Each row was made from one small tree. The marks that hang from a mark follow it in brackets, in alphabetical order. Every link used is in the known rows. Write each row's tree.
Known rows
E(M(S) T(R)): [  0  -8  30 -18 -11  26  14   7 -45  -3  20   9  15   9 -57  26 -24  -7
   5  -5 -18 -13   2  -2   9   1   1   9 -18   6]
T(E K(R) M(S) U): [  5 -19   3 -37 -28   5  27  -7 -13 -10   5   3   4  30 -60  38  -8  -6
 -49 -26 -27   8 -10  -1   9 -16  14  21 -28  -9]
U(K(R(E))): [  0 -18  22 -13  -8  10  12 -15 -33 -12  16  35   1   9 -32   3  -6 -22
 -19   4 -37   6  10   3  -2  -7  -4  -4 -19  -2]
S(F(E(A T) M(R))): [ 10 -21  26  -4 -39  38  -1  55 -68   1  15   3   3   0 -41  -8 -36 -19
  12 -11 -12 -42   6   6 -11  36  -1  -5  18  12]
S(F): [  9 -16  27  -8 -33  14  -3  -4 -54  -6  28   3   4   2 -29  -7 -16 -20
  -7  -3 -20  -7  14  10  -7   9  -2  -7   1  10]
M(S): [  1 -15  26 -14  -6  15 -14  -4 -38  -9  25   4   1   6 -35   9 -15 -22
   1  -5 -27  -8   8   4   0  -6  -5   3  -1  -1]
S(F(M(E(A) R))): [ 10 -26  21  -6 -33  42 -28  39 -57  -5  21  -4  -1   1 -35  -7 -32 -31
   8  -9 -13 -25   4   2 -17  19  -9  -6  14  15]
F(E(T) S): [  5  -2  28  -8 -10  24   8  40 -55 -11  23  17  -2   5 -36   4 -16 -14
   3  -8 -22 -26  12   8   1  28  -1   5   5  -5]
K(T(M(F(S)) R U)): [ -6   3   1 -26 -32  15   3  -2 -29 -20  13  -5  -5  30 -42  17  -6  -8
 -32 -24 -35  11  -5   6  17  -6  12   9 -27  -5]
F(S): [  2  -5  22  -9 -12  15  -7  10 -45 -18  29  10  -4  11 -25   4  -5 -16
  -2  -6 -28  -7   8  10  -8  11  -9   5  -4  -3]
F(M(E(A) R(T(U))) S): [  2  -2   9 -17  -9  44 -39  50 -44 -16  18  -3 -10  16 -35  14 -22 -23
   8 -20 -28 -33   2  -1  -6  18 -10  13   4   0]
M(F(E) R(T(K(U))) S): [  3  -4  13 -29 -10  37 -39  13 -29  -5  14  -2   0   9 -44  11 -26 -31
   6 -32 -31 -20  15  -5  17  -5   9 -10   9  -6]
S(F(E(M T(U)))): [ 15 -10  34 -10 -36  28  15  23 -59   2  22   0  13   8 -48   3 -29  -6
   0 -19 -12 -33  20   9   1  19   7   3   2  12]
T(E K(U)): [  8 -23  12  -8 -23  11  17  -8 -28 -10   9  17   2  17 -38  17   1 -11
 -30 -16 -24   9  15   6  -7  -7  13  20 -25  -7]
E(M R): [  8 -17  28  -4 -13  21   6  12 -45  -5  21  11  15  12 -44  13 -17  -9
  10   3 -19 -17  11  13   1   1  -2  19 -20   7]
A(E(R T(K M U))): [  3 -19  19 -16 -52  15  46  19 -33  11  15   2   2  31 -58  46 -21  13
 -19   1 -18 -11   9  14  15  -4  11  23 -30  -1]
M(R): [  7 -15  16  -8 -17  14  -5   3 -38  -7  23  -4   5  11 -31   3 -13 -19
   3  -8 -26  -5   8   7  -5   0  -6  -4 -10   1]
R(T(E)): [  6   0  14 -16   8  11  -7  -7 -37 -16  12   3   8   4 -26  18  -7 -22
 -15   3 -37  -2  12   4   5   3   1  24 -20   2]
U(K(R T(E))): [  2 -24  10  -9   0  -1   3 -27 -23 -25  14  33   1  15 -35  -3  -8 -23
 -26  -6 -39  24  10   9   9 -12   9   7 -29 -10]
K(T(E(A) M(S) U)): [  0 -24   6 -14 -17  10  -3  -3 -23 -16   4  -5   3  21 -52  40 -14  -7
 -33 -19 -35  -1   0  12   9 -15  10  38 -31  -5]
T(E M): [  5 -18  13 -14 -11  13  19   5 -31 -16   8  -8  10  11 -35  19  -6 -15
 -35   0 -30   3  -5   8  -9  -2   1  30 -29   5]
K(T): [  5  -4  16  -3  -3   1  -7 -17 -34 -13  23  12   1  12 -29  -6  -9 -23
  -5  -7 -32   6  17  15   5  -7   6  10 -16  -5]
R(E(A M(S) T(K))): [ -3 -16  34 -14 -15  32  12  19 -46  11  14  19  15   4 -65  46 -23  -3
   4  -4 -21 -34  13   7   5  -1  -4  21 -17   7]
U(K(R(E) T)): [  0 -12  16 -10   0   3   2 -26 -27 -19  15  42   0  11 -34  -2  -8 -24
 -20   0 -42  16  16   6   8 -13   3  -2 -26  -8]
R(E(A) T(K M(S) U)): [ -4  -2  10 -33 -21  19   3   4 -24   1   4  -4   1  19 -55  56 -12  -6
 -32 -13 -38 -26   7   4  13 -13   4  30 -27  -2]
T(K M(E(A)) R U): [  5 -26  -2 -23 -52  21  30  15 -18  -1   7 -17 -10  30 -61  38 -13  -8
 -43 -25 -12  -4  -8   4   5  -9  13  20 -34  -4]
R(E(A M) T(K)): [  2   4  22 -16  -5  23  -2   3 -36   4  12   9  12   5 -44  37 -16 -16
  -4  -2 -32 -29  19   9   3  -3  -4  29 -26   7]
U(K(T(E))): [ -1 -29  13  -3  -3   5  -3 -15 -25 -26  16  20  -1  13 -31  -2  -5 -16
 -20  -6 -38  16  20  14   7  -9   6  12 -29  -8]
S(F(E(A R T) M)): [ 11 -25  29   0 -43  37   7  59 -73   4  14  18   0   0 -48  -2 -34 -13
  11   1 -10 -45   9  11  -5  40   5   4  15  11]
E(T): [  4 -11  26  -7 -14  10  21   3 -53   2  23  10   8   9 -43   9 -13  -9
  -1   0 -22 -13  12  10   6   5   4   8 -10   1]
E(M): [  7  -8  29  -7  -5  17   2  -2 -40  -7  26  -1  15   9 -34   2 -15 -18
   4  -8 -22 -13  12  11  -7  -5  -5  15 -15   8]
U(K(T)): [ -1 -23  17  -2  -7   2  -4 -20 -27 -19  25  19  -3  16 -31 -14  -7 -17
  -9  -9 -36  10  22  16   8 -13   5   1 -22  -9]

Write each row's tree
[ 13 -11  23 -14 -42  34   5  50 -61  -2  16   0   2  11 -39 -12 -28 -10
   3 -20 -15 -34  13   0  -6  33   3 -11  16   9] -> S(F(E(T(U)) M(R)))
[ -6 -17  21 -30 -24  21  18   8 -38   6  20  -4   8  17 -65  22 -18  -9
 -13 -17 -21 -14   0   8  20  -7  11   5  -8   0] -> E(T(K M(F S)))
[  2 -23  21 -12  -6  47 -24  51 -51  -1  16   4   0   4 -54  14 -35 -26
  19  -9 -17 -34  -1  -3  -4  11  -8   6  11   4] -> F(M(E(A T) R S))
[  5 -15  10  -4  -5  16 -10   3 -29 -11  15  -2   1  11 -43  11 -21 -30
 -18  -8 -27  -3   2  16   3 -13   9  26 -22  -1] -> K(T(M(E(A))))
[  2 -22  29 -23 -29  21   0 -12 -38 -11  18  22   8  15 -50  16 -20  -8
 -18 -15 -30  -8  14   0   3  -9  -2  -6 -14   6] -> T(U(K(R(E(M(S(F)))))))
[  3 -15  24  -5 -29  25  15  45 -50  -2  22  16  -8   9 -50  17 -18  -9
   2 -17 -15 -35  11  14   2  26   4  11   2  -7] -> F(E(A T(K)) S)
[ -7 -44   9  -5 -21  19  -2   3 -28 -18   7  10   1  17 -52  20 -13 -10
 -23  -2 -37   3   4  21  17 -10  11  24 -34  -1] -> U(K(T(E(A R) M(F))))
[  3  -5  29 -23 -35  24  28  -2 -36  16  23   3  12  22 -57  33 -28  -4
  -1 -17 -19 -10  12   6  17 -12   5   9 -15   4] -> A(E(M(F) T(K(R) U)))
[  5  19   9 -33  -5   7  16 -15 -31  -6   4  11   9  16 -39  30  -8 -19
 -37  -2 -43  -4  -1  -3   8 -10   6  19 -28  -1] -> K(R(E T(M U)))
[  8 -16  19  -2 -23  21   0   6 -38   5  14  18  12  18 -57  34 -19  -7
   4  -9 -22 -28  17  17   8  -7  13  34 -28   0] -> E(A M R(T(K(U))))
[  9 -13  34 -18 -31  22  13  -7 -50   6  25  33  19  14 -68  14 -27 -11
  -5 -24 -12 -13  11   0   8  -5  17   0  -5   2] -> E(M(S(F)) T(K(R U)))
[  1 -44   7 -12 -36  28   2  18 -22  -8  12 -20  -3  26 -54  25 -20  -9
 -22 -24 -23 -13   1  11   0 -16   2  13 -26   0] -> T(M(E(A) R) U(K))
[  2  -5  16 -22  -5  15  -8   7 -36 -10  15   5   7  13 -46  26 -19 -15
  -8   7 -33 -15   2   7  15  -4   5  21 -19  -1] -> E(R(T(M(S))))
[  0   3  20 -11   1  19 -10   1 -46  -2  10  10   5  -3 -32  33 -13 -21
  -7  12 -40 -23  14   6   0   1  -7  23 -18   6] -> R(E(A) T)
[  1 -28  16 -16 -35  41   6  21 -51  10  12  -9  -3  11 -64  37 -25 -15
  -3 -15 -15 -18   0   2  17   1   9   7  -9   8] -> M(E(A T(R U)) F)
[  6 -26  18 -15  -9  32 -32  20 -34  -1  18  11  -7   6 -60  39 -30 -26
   9  -1 -20 -25  10   5  19  -5   5  18  -6  -3] -> M(E(A R(T(K))) S)
[ 10 -14  24 -15 -29  30 -15  16 -42 -12  22  -7   9  11 -37  -4 -30 -13
   0 -24 -23 -27  25   7   4  10   3  -6  -4   8] -> S(F(E(M(R(T(U(K)))))))
[  5 -22  26 -20  -6  28  -3  15 -39   3  24  11  -1   7 -60  21 -26 -22
   2 -11 -14 -15  12   0  14  -4   6   3   0  -4] -> M(E(T(K)) S)
[  8 -13  24 -13  -6  33 -16  53 -45 -14  12  17  -6   6 -34  -6 -26 -25
  13  -2 -22 -31   6  -1  -5  23  -4   6  14  -2] -> F(E(R) M(S))
[  3 -11  31  -4  -9  27   1  10 -47   0  12   8  14   0 -39  31 -17 -15
   0   4 -28 -26  11  11 -13   0 -13  25 -20  13] -> R(E(A M))
[  6 -38  16   2 -24  19   6  18 -45  -7   8  11   3   6 -45  38 -12  -8
  -7  10 -24 -12   2  14  -2   9  -1  31 -23   5] -> T(E(A R))
[  0  -9  12 -21  -3   1  10 -23 -24 -16  19  14   3  17 -35  -3 -10 -24
 -27  -5 -39   6   2   6   9 -15   7   6 -26  -7] -> U(K(R(T(M))))
[  0  -3   9 -22 -13   8   3 -13 -26  -9   2  19   4  18 -55  39 -17 -16
 -34 -13 -40   0  -6   4  10 -20   8  23 -27  -6] -> K(R(E(A)) T(M(S) U))
[  3  18  26 -19  16  25 -10  -2 -42  -8  14  11  19  -1 -29  22 -13 -21
  -2   7 -39 -19  19   1   0  -1  -9  23 -22  11] -> R(E(M) T)
[ 16 -21  27  -4 -38  23  -2  27 -57  -6  20  12   0   1 -34  -5 -25 -20
   1   1 -16 -21  15   9  -1  24   4  -5   7   8] -> S(F(E(R)))
[ -1 -10  17 -22 -10  39 -18  23 -41 -13  21 -13  -2   9 -41  10 -16 -32
 -14 -12 -25  -9  -7   5   1   0  -3   9  -4   6] -> T(M(E F(S)))
